What can hang from each mark
K_845: K_458
K_79: K_12
K_12: K_79 K_274 K_458 K_657 K_660 K_899
K_657: K_12 K_160 K_806
K_806: K_91 K_657
K_274: K_12
K_91: K_12
K_660: K_806
K_899: K_160 K_845
K_160: K_91 K_274 K_657 K_899

Each row was made from one small tree. The marks that hang from a mark follow it in brackets, in the order of their numbers. Every link used is in the known rows. Write each row's tree.
Known rows
K_899[K_160[K_91 K_657[K_12 K_806]]]: [ 10  -9  11   0   4   3  -1  -3   7 -11  -3   6   1  11   1   0  13 -11
  -2  -7   3  -9   4 -17   4  -1   2   9  -1  -5 -10  14  -1   3   8  -6
  -6   4  12  -7 -20 -18 -14  23  -4  11  -2 -11  -7   7  10 -14  -8  18
   3 -11]
K_12[K_274 K_660 K_899[K_160]]: [ 25   8   0  -3  15   3  -2  -4  -3  -8   9   6   2   6  -1   3   7  10
  17  -7   7 -11 -13 -11   3   7  -1  -1   7   4  -6  -2 -11   7  -3  20
   1   3  26  -4  -5  -8   7  12 -26   9   3  -5 -11  10   6 -16   8   9
  27  -5]
K_274[K_12[K_458 K_657[K_806] K_660]]: [  9  14   9   2  -3  13   9  10   6  -8  -3  11  -9  13  10   5  17  -5
  12  -1  19  -3   1  14   8  11   5   2   5  -9  -5  -7  -4  12   3   7
 -11   4  20  -4 -13 -18  -2  22 -11  11  -1 -11  -7  17   9 -15   1   6
  15 -12]
K_160[K_91 K_274[K_12[K_458 K_657[K_806] K_660]] K_899]: [  6   2   6   5   2  -2   3   3  -6 -14  15  19   8  -1  -1  -4  14  -1
   6   5  22  -5  11   3  -9  -1   8   5  -3 -18  -1   8 -13  10  11   7
   0   0   5  -1  -4 -25  -3  11 -13  -3  -1 -11 -12  13   8 -19   4  11
  16 -10]
K_899[K_160[K_91[K_12] K_657] K_845]: [ 13  -8  10   0   3  -6   2  -8   4   3  -4   5   2   4   4 -11   6  -9
  -4 -10   1 -19  -1 -23  -8   3   7   8  -6 -17 -15  19  -4   5   8  -2
  -1  11  12  -9 -16  -3  -2  21 -11   5   8 -11 -12   3   8 -12 -15  12
   6 -11]
K_79[K_12]: [ 19   8   5   4  -1  11  -1  -7   2   2 -20   9  -7  16   9   5   3  -3
   2 -12   8  -1 -12 -10   3  12   8  -4   2   0 -12  -9  -4   4  13  10
 -10  10  20   4 -26 -12   1  21  -9  18   3 -12   3   6  17  -7  -1  10
  15 -19]
K_160[K_899[K_845[K_458]]]: [ 12   4  16   5   8   4   0  -6   0  -4  -5  13   4   2  -8   6   8  -3
  -7 -10  11  -6 -10 -17  -2  17  12   0   4  -5  -9   7   5  11   5  11
  -2   9  18  -1 -14   2   3  24  -6   7  18 -11  -6   9  17 -13   5   6
   8 -12]
K_274[K_12[K_458 K_660 K_899[K_160[K_657] K_845]]]: [ 18   1  14  -4   2   1   5  -3   0  -7   7   8  -2   5   4  -3  13   2
   5  -1   8 -14  -5  -9  -6  14   2   6  -2  -8  -5   4   3  16  -5   8
   6   7  25  -9   0   1   8  13 -17   6   5  -8 -23  13   1 -19  -3   0
  15 -10]
K_12[K_274]: [ 13  12   6   9  11   6   0  -4   1  -1  -4   4  -3   8  -2   2   6  -2
   8 -13  13  -5 -11  -9   2  14   6  -4   4  -3  -9  -5 -16   2   9  18
 -11   8  16  -1 -20 -10   2  24 -10  14   7 -11   3   6  14  -9   4  13
  20 -12]
K_12[K_458 K_660 K_899]: [ 15  14   7   2   6   8   7  -5 -10   1  -2  17  -6   3   5   7   8   5
  11  -5   6  -4 -10   3   4  16   4  -5   2   3   2  -7  -4  15  -3  13
   3   5  25   1  -4  -5   3  15 -20   8   7 -11  -9  13   9 -14   8   7
  20 -11]
K_806[K_657]: [ 14  10  10   7   0  13   4  -2  -3   6  -7   2  -2   8   3  13  13  -8
  -4 -17   9  -7 -10  -5   7  13   7  -6   8  -5  -9  -4 -11   9   8   0
 -17  10  15  -2 -28  -6  -3  26 -10  22   7 -10   7   4  14  -7   0  16
   7 -11]
K_91[K_12[K_458 K_657 K_660[K_806] K_899[K_160]]]: [ 19  13   2  -6  -1   3   9   7  -2  -8   6  15  -9  12  11   5   7   2
  17   3  -1 -11  -6   1   2   4   2   4  12  -7  -8   1  -2  18  -4   7
   6   0  24 -10   3 -17   7  14 -25   9   4  -8 -14  18   8 -17   4   4
  23 -10]
K_657[K_160[K_274] K_806[K_91[K_12]]]: [  6  -2   0   3   5   3   0   6   4  -2  -5   2  -2   8  -5  -3  -2  -6
   5  -2   5   1  -3 -19   0 -13  10   4  -4   0  -6  10  -5   2  24   5
  -7   1  15   4 -20 -23  -5  17   0  12  -3 -18  -4  13  19 -18  -9  20
  13 -19]
K_660[K_806[K_91[K_12[K_274]] K_657[K_160[K_899]]]]: [ 11   4   1   1   6  -1  -1  11   1  -6   3   1   6   6 -10  10   3  -4
   4  -1   6  -6  -9 -19  -6  -7   9   4  11  -5 -10   9 -12  10  20   2
 -14   0  11  -5 -15 -21   1   7  -5  10   2 -13  -4  20  15 -14  -1  29
  20 -14]
K_79[K_12[K_458]]: [ 12  12   7   1  -2   9   5  -5   0   4 -12  11 -12  16   9   6   3  -3
   3  -6  10   2  -9  -2   2  19   6  -8   0   0  -7 -11   2   7  13  10
  -9   8  22   5 -16 -12  -1  21 -12  11   7 -13   1   9  18  -9   0   8
  16 -20]
K_91[K_12[K_899]]: [ 20   5   3   9  -1   8   2  -8  -1   0 -17  14  -6  12   4   4  -3   0
   7  -7   2   0 -18  -8  -1   1   8   1   1  -3  -9  -1  -9  10   7   8
   3   9  19   6 -14  -6   0  17  -5  22   9 -16 -11  10  11 -10   6   9
  18 -12]
K_899[K_160[K_91 K_274 K_657] K_845[K_458]]: [  6  -9  15   0  11  -8   1  -8  -2   2  17   2  10  -3  -5 -14   9  -7
 -10  -9   8 -22   5 -26 -10  13   5   2  -3 -15  -8  24  -3   7  12   3
  -3   8   8 -14 -10  -2   0  24 -15  -8  10 -12  -8  -2   8 -12  -7  11
   5 -11]
K_657[K_160 K_806]: [  7   5   8   4  10  16  -2   4   6  -7 -12   3  -6  11  -5   6   7 -12
  -1 -12   2   2  -7 -11  10   3   9   3   7   7 -10  -2   0   2   8  11
  -9   2  24   4 -22 -16  -7  28  -1  20  -2 -12   5  14  22 -16  -6  13
   7 -17]
K_12[K_79 K_458 K_657[K_160[K_91] K_806]]: [ -1  12   6   4   3   7  10  12   2   2   6   2 -11   0   3   3  14 -12
   2  -4   8  -7  14  -2  16  15   9   1   2  -4   4  -3  -2  10  14   7
  -3  -1  13 -13 -17 -21  -5  33 -12   4   1 -11   3  24  16 -11  -9   9
  13 -10]
K_91[K_12]: [ 15   7   5   7  -2   9   2  -6   0   5 -19  11  -9  14   7   4   0  -8
   7 -11   6  -1 -14  -6   1   3   9  -1  -2  -6 -12  -2  -8   4  13   6
  -7  11  18   5 -21  -8  -4  21  -4  19   6 -13  -4   7  14 -10   0  10
  12 -16]
K_657[K_160[K_899]]: [ 15   5   5   3  10  11  -6  -4  -8  -4 -10   6  -3   4  -5   9   6  -6
  -6 -11   2  -2 -12 -16   1   1  10   3   1   5  -7  -2  -3   2  10  11
   1   5  18   7 -14  -8  -4  20  -4  16   3  -8   3  12  21 -13   2  10
   7 -11]
K_806[K_91 K_657]: [ 13  11   5   6  -1  14   9   2  -4  11  -1  -1   2   4   4   9  13  -8
  -6 -15  10  -7  -8 -12   7  12  10  -7   7  -2  -3   5  -7  11  14  -4
 -19  11  15  -8 -30  -7  -4  22 -10  15   6 -13   6   6  10  -9  -5  24
   8 -10]
K_79[K_12[K_274 K_458 K_657[K_160]]]: [ 12  13   4  -9   4   4   3   7   5   1   3  -1 -11   8   5   1  10   1
  10   0  11  -7  -5  -2   3  16   1  -5   0  -1  -5 -14  -5   5  15  17
 -10   2  17  -1 -12 -17   7  21 -15   8   0 -11   1  16  14  -6   0   9
  24 -12]
K_79[K_12[K_458 K_657 K_660[K_806] K_899]]: [ 18  16   7  -2  -2   8   9   2  -1  -6   0  20  -5  12  13   8   8   6
  13   0   3  -5  -4   6   4  17   4  -1  14  -3  -7  -9  -4  19  -7  10
   0   2  23  -6  -6 -21  10  16 -24   9   4 -10  -8  19   9 -11   6   9
  30 -14]
K_274[K_12]: [ 16   8   6  13  -3  11   3  -1   4   0 -18   8  -7  15   5   3   5  -7
   1 -11  15   1 -12  -8   0   7   8   0   1  -4 -11  -4  -5   2  14   7
  -9  13  19   2 -21  -9  -1  21  -2  23   6 -14   0   9  13 -12   0   6
  11 -14]
K_160[K_91[K_12[K_79]] K_657[K_806] K_899]: [  9  -4   8  14  -2   0  -5  -6  -3  -5  -6  14   0   6   0   3   4 -11
  -2  -6  11  -4   5  -7   0  -3  15  11   0 -16 -12  11 -18  14  17  -5
  -1   5   4  -9 -19 -19 -11  20   0   5   4 -13  -9  15  14 -10  -3  20
   7 -14]
K_657[K_160[K_91 K_274 K_899]]: [ 10  -4   1   7  15  -3  -7  -9 -14  -2   5   8   9  -6 -11  -5   5  -4
  -8  -8   6  -5  -1 -24 -10  -7  10   4  -7  -3  -3   9 -11  -3  20  11
   5   3   6   8 -13 -14  -4  15  -8   3   2 -11   0   7  19 -14  -1  13
  10 -10]

Write each row's tree
[  5  -2   3   2   9   5  -1   6   7  -8  -5   3   1   5  -6   2   6  -4
   3  -4   3   2  -1 -22   4 -10   6   3  -7   7   1  10   2   0  20   3
  -6   1  15   4 -23 -23  -7  21   3  12  -4 -19  -4  16  17 -18  -6  18
  11 -18]
K_657[K_12 K_160[K_274] K_806[K_91]]
[  8  19   6  13  -5   8   9   9   2  -2  -8  16 -14  15  10   9   7  -6
  15  -4  18   0   2   4   9  17  10   0  10 -10  -5 -11  -5  11   9   9
  -8   6  25 -13 -14 -20   3  19 -12   5   4 -10  -6  26  12 -16   1   3
  23 -23]
K_274[K_12[K_79 K_458 K_660[K_806]]]
[ 15   5  -6   4   3  -8  -1  -2   3   4   2   1  -6   8   4  -4  -1  -3
  16  -5  12 -12   1 -17   3   4   6  -2  -2 -11  -8   2 -15   2  23  10
  -4   6  14 -12 -16 -15   0  17 -18   3   5 -10  -9  13   9 -10  -6  12
  21 -10]
K_899[K_160[K_91[K_12[K_79 K_274]]]]
[ 12   1  17   2  -1   5   5   4  17  -9  -6  15   0   5  -1   4   4  -3
   5   1   7  -9  -8  -4   3   8   8   7   7 -10 -11   9   3  21   1   5
  -1   4  17  -7 -11  -7   5  26  -4  18  13 -17 -18  16  10 -12   5   7
  17 -10]
K_91[K_12[K_657[K_806] K_899[K_845[K_458]]]]
[ 10  -7  14   1  11 -11   6  -9  -8  -4  23   7   9 -10  -7 -15   9   2
  -8  -4   3 -18   4 -21 -16  14   5   6  -7  -8   2  21  -4  12   3   7
  13   2   8  -7  -2  -4   5  19 -20  -4  11 -11 -14   3   6 -16  -8   9
  14 -10]
K_12[K_458 K_899[K_160[K_91 K_274 K_657] K_845]]
[  8  -1  13  -2  10  -1   3   2  -2   1   8   8   8  -9  -6  -1  14  -7
 -11  -6   5 -17   2 -21  -3   9   8   4   0 -12  -4  14   3  10   9   5
   3   6   9  -7  -9  -2   3  23  -9   0  11 -11  -4  14  14 -10  -4   6
   5  -2]
K_12[K_657[K_160[K_91 K_899[K_845[K_458]]]]]
[ 22  10   1   8  -3   7  -1  -6  -5   4 -12  17  -8   9  12  10   0   4
  19  -7   5  -7 -11   1  10   4   9   0   1  -6  -4  -9 -13  15   8   9
   4   9  22  -5 -14  -8   2  15 -16  13   5 -12 -16  21   7  -8   8   6
  24 -14]
K_91[K_12[K_79 K_660 K_899]]
[  8 -11  14   6   3 -10   3  -4   5  -1  12   1   9   0  -4 -17   9  -7
  -9  -4  15 -20   6 -26 -15  10   5   4  -5 -20 -10  23  -2   5  18  -1
  -3  11   9 -13  -8  -2   3  17  -8  -3   8 -16 -15   1   6 -15  -7   7
   7 -11]
K_899[K_160[K_91 K_274[K_12] K_657] K_845[K_458]]
[ 11  -5  11  12   9  -4  -4 -16 -18  -2   8  11  12  -4  -7  -7   8  -5
 -13 -11  10 -10   1 -15 -15   2  11   6  -5 -13  -8  16 -22   5  14   2
   1   7  -3  -1 -13 -13  -6  16  -6   1   6 -11   1  -1  11  -9   2  19
   6 -10]
K_160[K_91 K_274 K_657 K_899]
[ 16   8   5   6  -2   6   9  -5  -6   1 -11  16 -10  10   4   6  -2   1
   9  -1   4   1 -15  -1  -2   9   8  -3  -2  -1  -3  -4  -3  15   8   9
   6   6  18   5  -7  -6   0  16  -8  16  11 -18 -11  12  12 -12   6   8
  19 -14]
K_91[K_12[K_458 K_899]]
[ 18   3   0  -1  -1   9   6   4  -4   9  -5  -2   0   3   2  11   3  -2
   0  -4  -1  -5 -15 -17   2  -5   6  -2   1   1  -1   7  -4  15  19  -6
  -5   6  17  -1 -17  -6  -2  12  -5  19   2 -18  -9  15   8 -10  -3  21
  15  -7]
K_806[K_91[K_12[K_899]] K_657[K_160]]
[ 20   9   5  12  -1   9  -1  -6   0  -4 -16  15  -8   8   6  14   5   3
   8  -8   5  -1  -8 -10  13  10   7   2  -2   0   0  -7  -4  10  11   6
   5   7  18  -4 -21  -9   0  24  -4  21   9 -13  -9  22  10  -8   9   7
  21 -11]
K_657[K_12[K_79 K_899]]
[  9   0   9   7   8   4   1   3  -8  -3   2   7   7   0 -10  10  12 -12
 -11 -11   2  -5  -2 -18  -3  -1   9   4  13  -4 -10   9  -7   6  11   0
  -6   2  10  -3 -18 -18  -6  18  -8  11   4  -8   4  13  18 -13  -5  23
   8 -13]
K_660[K_806[K_657[K_160[K_91 K_899]]]]
[ 12  13   7  10   0   8   0   1   5  -5 -15  19  -9  14  11  15   8  -2
  17 -11   7  -4   0  -3  16   8   6   3   7  -5  -7  -8  -7   7   5   6
  -6   7  22 -12 -23 -22   0  22 -10  11   4  -9  -6  27  12 -11   4   7
  21 -20]
K_657[K_12[K_79 K_660[K_806]]]
[ 12  14   7  10  11  -4   6   7   4  -5   9  14   8  -3  -2   2   6  10
  17  -5   8 -12   0 -18   5  15  11   4  11  -5   0   5 -13  17  -3  21
  -1   0  21 -20 -17 -17  18  17 -20  -1  13  -8 -14  29   5 -17  -2  17
  38 -13]
K_12[K_79 K_274 K_660[K_806[K_91]] K_899[K_845]]
[ 10   7  17   1  12  -9   7   3   9 -18   3  22   3   4  -5   4   8  10
  23   1   7  -7  -4  -7  -4  15   1   7   1  -4  -1  -1  -1  14 -10  22
   3  -2  23  -5  -3 -15  14  15 -15   3  13 -11 -23  29   7 -19   8   8
  35 -17]
K_657[K_12[K_274 K_458 K_660[K_806] K_899[K_845]]]
[  7   2  13   3   7   0   8   3   4 -14   7   9   2   6  -7   5   9   5
   9   7  11  -1  -2  -7  -1  10   1   4  -1   2   5   8  -5  17   7   4
  -5   0  12  -7  -9 -17  -3  15  -2   7   3 -21 -12  18   3 -16   6  24
  24 -10]
K_160[K_657[K_12[K_274 K_458 K_899] K_806[K_91]]]
[ 23  12   1  14  -4  10   0  -2  -3  -1 -10  15  -6   8  10  10   6   4
  14  -8  13  -3  -8   0   9   8   8   0   2  -6  -3 -11 -11  11   9   9
   1   9  23  -7 -14 -10   5  15 -11  14   3 -11 -15  22   6 -13   9   3
  23 -10]
K_274[K_12[K_79 K_660 K_899]]
[ 13   9   6   7   0   7   2  -1   2  -2 -18  18  -6  19   9   6   2  -6
  16 -10   5  -4 -10  -1   4   0   8   3   9  -8 -16  -2 -10   6   2   8
  -8   8  24  -2 -18 -18   0  17 -10  13   4 -11  -5  15  14 -12   2  11
  18 -21]
K_91[K_12[K_660[K_806]]]
[ 12   6   0  13   1   6  -4   2   1   0  -8   2 -10   7   1   0   3  -6
   3  -9  14  -1  -2 -12   4   1   9   1  -4  -5  -4  -6 -11  -1  29  10
  -4   7  16  -2 -20 -15   1  22  -1  14   0 -13  -2  19  18 -12  -1   3
  16 -17]
K_657[K_160[K_274[K_12[K_79]]]]
[ 15   3   0  -8   6 -10   7  -1  -2  -1  14  12   3   0   1  -7   1  11
  14   3   3 -13  -4 -19 -10   1   6  -1  -8  -4   4  14   2  14   8  12
  10   2  23  -4   0  -7  10   7 -26  -5   9 -14 -27  13   6 -21  -3   8
  24 -14]
K_806[K_91[K_12[K_458 K_660 K_899[K_160[K_274] K_845]]]]
[  9  12   6   5   1  15   9   9   4  -1  -2   6  -1   6   5   3  13  -8
  -3 -10   8  -5  -1  -8  11   8  10   1   9  -1  -4   7  -6  11   7   2
 -13   4  14  -9 -27 -20  -3  30  -8  17   3 -13   6  10  13 -14  -8  21
  10  -6]
K_12[K_657[K_806[K_91]]]
[ 23   3   3  -2   6   6  -4  -3  -3  -4  -1   5   1   2   4   0   6   6
   1  -4  -1  -6  -8 -11  -2   0   4   2   1   0  -7  -5  -9   6  14  12
   4   2  13   4 -13 -17   7  18 -12  18   0 -12  -4  12  14  -7   5   8
  23 -10]
K_79[K_12[K_657[K_160[K_274]] K_899]]
[ 10  11   4   6   0  -2  14  10   0  -2   8   9   1   7  -5   8   2   3
  13   6  11  -4  -9  -7  -5  10   5  -3  11  -5   0   7 -11  21  13   4
  -9   0  16  -9  -8 -17   5   8 -13   9   9 -19 -10  18   5 -15   3  27
  31 -14]
K_660[K_806[K_91[K_12[K_274 K_458 K_899]] K_657]]
[ 12   0  11  11   9  -2   1 -10  -4  -2  -3  15  12  -4  -7  -3   8  -4
  -8 -14   7  -9  -2 -23  -9   7  13   5  -2 -10  -6  12  -3   4   4  10
   4   7  10   1 -19  -4   1  22  -8   6  15  -8  -6   7  17 -15  -7  13
   9  -9]
K_160[K_91 K_899[K_845]]
[ 14   8   6  -1  -2  12   0   4   7  -4 -11  12  -6  13  12   7  11  -7
  13  -7   8  -7  -4   9  10  -2   7   4   4 -11 -15  -2 -12  12   2   5
 -12   6  18  -3 -20 -19  -4  23 -10  17  -1  -9  -7  13  11 -10   2  11
  13 -13]
K_91[K_12[K_657[K_806] K_660]]
